Each row was made from one small tree. Brackets hold a mark, then the marks that hang from it, in the order of their numbers. Every link used is in the known rows. Write each row's tree.
Known rows
[z_421 [z_737 [z_275 z_606] [z_994 z_134]]]: [ 16.6 -29.1 -61.4   3.6   2.3  -4.0  35.4  10.1   9.8 -20.2 -38.0 -25.5
   2.7 -21.8 -11.1 -12.0]
[z_134 [z_919 z_974]]: [  1.6 -27.2 -62.6  26.2   2.9  -2.5  33.7  35.0   2.1  28.9 -15.3  10.8
 -12.8   7.4 -15.5 -11.6]
[z_421 [z_737 z_275]]: [  0.8 -28.5 -73.6   9.0  -2.4  -1.4  39.8   0.1  -5.7   9.2 -27.4 -11.3
   2.8  -6.3  -2.9  -2.0]
[z_994 [z_134 [z_919 z_974]] [z_737 [z_275 z_606] z_421]]: [ 24.8 -24.0 -44.6  32.7  22.3   3.9  17.0  12.4  18.1  -3.0 -30.9  -4.3
 -15.7 -26.1  18.7 -17.6]
[z_919 [z_134 z_994] z_974]: [-19.3 -24.8 -66.6  32.9 -20.7   4.6  16.8  40.9  19.2  36.5 -27.5  21.9
  -6.2   5.9 -13.9  -5.1]
[z_421 [z_737 z_275 z_994]]: [  6.3 -25.8 -69.0  -4.8  -5.3  -3.9  35.1   4.5  -6.0  11.4 -20.2 -19.2
   9.6  -2.6  -6.2  -2.3]
[z_737 z_275 z_421 [z_994 z_134]]: [  5.7 -34.2 -57.7  -9.9   4.2   2.4  14.3  -6.1  10.5   0.3 -20.6 -19.3
  12.2 -31.0  12.5  -5.8]
[z_919 z_134 z_974]: [-14.2 -34.1 -71.2  23.6  -6.9  -0.3  18.5  34.9   5.7  37.9 -26.8  18.4
  -3.3   7.9 -18.7  -3.3]
[z_421 [z_737 [z_275 z_606] [z_994 [z_134 z_919]]]]: [ 25.2 -22.0 -58.6   9.9   7.3  -1.3  37.2  17.9  24.9 -19.8 -32.7 -22.9
  -4.1 -15.4 -10.6 -12.1]
[z_737 z_421 [z_994 z_134]]: [ -1.4 -34.3 -57.3  -5.9  -2.5   9.2  21.7   8.6  12.3  -4.4 -12.9 -18.7
  11.3 -29.1  -0.4  -9.4]
[z_134 [z_919 z_974] z_994]: [ -3.3 -17.4 -58.1  36.4 -11.7   4.7  31.4  41.2  14.8  27.7 -17.4  14.4
 -15.0   6.1 -10.8 -13.3]
[z_737 [z_275 z_606] z_421 [z_994 z_134]]: [ 18.1 -31.0 -56.0  -9.6   3.2  -1.7  15.1   0.3  11.3 -10.6 -40.6 -27.3
   3.2 -32.9  10.0 -13.5]
[z_737 [z_275 z_606] z_421 [z_994 [z_134 [z_919 z_974]]]]: [ 26.2 -24.6 -52.3   8.0  15.8  -5.4  11.7  16.1  18.4  -1.1 -30.1  -7.4
  -9.2 -12.9   8.7 -15.1]
[z_275 z_606 [z_737 z_421 [z_994 [z_134 [z_919 z_974]]]]]: [ 25.2 -22.7 -40.2  11.2   8.7  -0.2  24.9  29.4   7.7   2.5 -36.5  -4.6
 -13.8  -8.4  -1.6 -18.0]
[z_737 [z_275 z_606] z_421 [z_994 [z_134 z_919]]]: [ 25.8 -23.7 -52.3  -4.0   9.1   1.3  16.4   8.4  26.7 -10.8 -36.2 -25.1
  -2.9 -26.8  10.1 -14.0]
[z_737 [z_275 z_606]]: [ 14.3 -30.6 -63.3   5.4  -3.9  -6.7  29.9   9.5  -7.0  12.9 -55.5 -17.2
  -8.1 -15.1  -4.4 -15.1]
[z_737 [z_275 z_606] [z_994 [z_134 z_919]]]: [ 24.6 -27.0 -48.9   6.5   7.0  -2.6  26.1  20.6  24.0  -4.9 -40.2 -22.1
  -7.1 -22.9 -10.5 -17.7]

Write each row's tree
[ 15.1 -34.0 -43.4  24.4   7.0   4.8  30.0   8.8   7.9  -7.6 -46.8 -20.8
  -6.8 -41.3  -0.6 -19.8] -> [z_994 z_134 [z_737 [z_275 z_606]]]
[ 17.4 -28.7 -41.8  -6.2  -4.1   4.5  27.8  13.1  -0.2  -7.9 -47.4 -24.2
  -2.0 -28.2  -0.4 -17.0] -> [z_275 z_606 [z_737 z_421 [z_994 z_134]]]
[ -6.9 -20.2 -52.7  28.6 -18.6  13.6  14.7  16.4  25.2  32.7 -37.0  -1.8
   0.9 -20.4   5.8  -3.2] -> [z_919 [z_134 [z_994 [z_737 z_275]]]]
[  3.9 -32.6 -63.2   4.5   2.9   0.8  34.6   4.2   8.2  -8.6 -18.7 -17.5
  11.4 -19.8  -9.3  -4.6] -> [z_421 [z_737 z_275 [z_994 z_134]]]
[ 18.6 -22.3 -67.0  -5.7  -6.2  -7.8  36.2  10.2  -5.1   0.2 -40.5 -26.9
   1.6  -5.1  -7.6  -9.3] -> [z_421 [z_737 [z_275 z_606] z_994]]
[ 22.7  -7.1 -45.8  33.1  -0.4   5.4  15.8  18.6  16.1  15.9 -35.6  -2.1
 -20.0 -11.9  26.2 -16.4] -> [z_134 [z_919 z_974] [z_994 [z_737 [z_275 z_606] z_421]]]
[  7.0 -14.6 -54.6  29.4 -10.0   5.8   1.0  19.1  19.8  24.5 -46.3   5.4
  -9.5 -12.1  23.6  -8.2] -> [z_919 [z_134 [z_994 [z_737 [z_275 z_606] z_421]]] z_974]
[ 19.8 -23.6 -51.8   4.9   1.2   3.7  20.9  -3.9  -3.5   7.6 -44.6 -25.4
  -3.7 -29.1  23.1 -13.5] -> [z_994 [z_737 [z_275 z_606] z_421]]
[ -5.5 -16.8 -55.4  18.4 -16.5  17.2   5.2   3.8  28.9  26.4 -33.2  -4.8
   4.2 -24.6  26.3   0.2] -> [z_919 [z_134 [z_994 [z_737 z_275 z_421]]]]
[ 24.3 -28.2 -50.3  17.9  13.6 -10.0  22.2  30.3  15.4   4.6 -34.1  -4.6
 -14.1  -8.4 -12.2 -19.0] -> [z_737 [z_275 z_606] [z_994 [z_134 [z_919 z_974]]]]
[  4.3 -31.8 -43.8  -5.8  -2.9   8.2  26.8   7.4  -0.4   3.0 -28.4 -16.8
   7.4 -26.1   1.3  -9.5] -> [z_275 [z_737 z_421 [z_994 z_134]]]
[ 10.4  -8.9 -47.1  21.7  -6.6  17.0  18.9   4.1  24.7  17.8 -21.8 -12.1
  -5.0 -24.1  29.5  -7.7] -> [z_134 z_919 [z_994 [z_737 z_275 z_421]]]
[  8.3 -14.1 -45.1  42.8  -2.2   5.2  24.2  24.7  12.6  33.1 -19.9   8.6
 -15.5  -4.9   7.8 -12.7] -> [z_134 [z_919 z_974] [z_994 [z_737 z_275]]]
[  9.7 -10.6 -47.8  33.7   0.7   9.4  14.3  12.8  15.7  27.2 -16.2   5.3
 -11.0 -10.1  27.8  -8.2] -> [z_134 [z_919 z_974] [z_994 [z_737 z_275 z_421]]]
[ -3.7 -32.6 -63.1   7.1  -3.8   6.9  42.4  19.3  11.2 -13.6  -9.7 -17.5
  10.4 -18.1 -20.9  -7.4] -> [z_421 [z_737 [z_994 z_134]]]
[  5.0 -30.3 -51.1  10.1   0.6   7.9  32.9  29.1  24.9   0.8 -12.6 -13.9
   0.6 -19.1 -20.1 -13.5] -> [z_737 [z_994 [z_134 z_919]]]
[ 25.3 -21.7 -39.0  -0.3   1.6   7.5  29.5  20.5  16.7  -7.8 -42.1 -22.0
  -8.4 -23.0   0.1 -17.5] -> [z_275 z_606 [z_737 z_421 [z_994 [z_134 z_919]]]]
[ 17.4 -30.4 -45.9  15.4   8.6   9.4  19.5  -4.9  10.9 -12.5 -42.3 -23.6
  -3.8 -46.8  20.3 -16.0] -> [z_994 z_134 [z_737 [z_275 z_606] z_421]]
[-14.9 -21.2 -52.2  43.3 -17.6  12.1  17.0  40.2  19.5  36.8 -22.7  16.6
  -5.9  -4.1  -7.4  -7.7] -> [z_919 [z_134 [z_994 z_737]] z_974]
[ 21.0 -10.8 -42.9  42.5  -3.0   1.8  25.5  32.3  14.0  22.2 -39.5   0.7
 -23.2  -7.4   6.0 -20.5] -> [z_134 [z_919 z_974] [z_994 [z_737 [z_275 z_606]]]]
[ 14.0 -26.8 -54.5  -3.0   9.7   5.1  15.5   1.5  25.7   1.1 -16.5 -17.4
   5.1 -25.2  12.0  -6.2] -> [z_737 z_275 z_421 [z_994 [z_134 z_919]]]
[  8.2 -13.0 -44.1  31.9  -9.4  13.1  29.4  17.0  21.8  24.4 -26.3  -8.8
  -8.8 -19.4   9.2 -11.5] -> [z_134 z_919 [z_994 [z_737 z_275]]]
[ -1.3 -34.0 -56.4  35.6  10.9   3.4  32.2  34.4  16.4   8.6 -13.0  11.9
 -12.5  -9.1 -18.7 -13.6] -> [z_994 [z_134 [z_919 z_974]]]
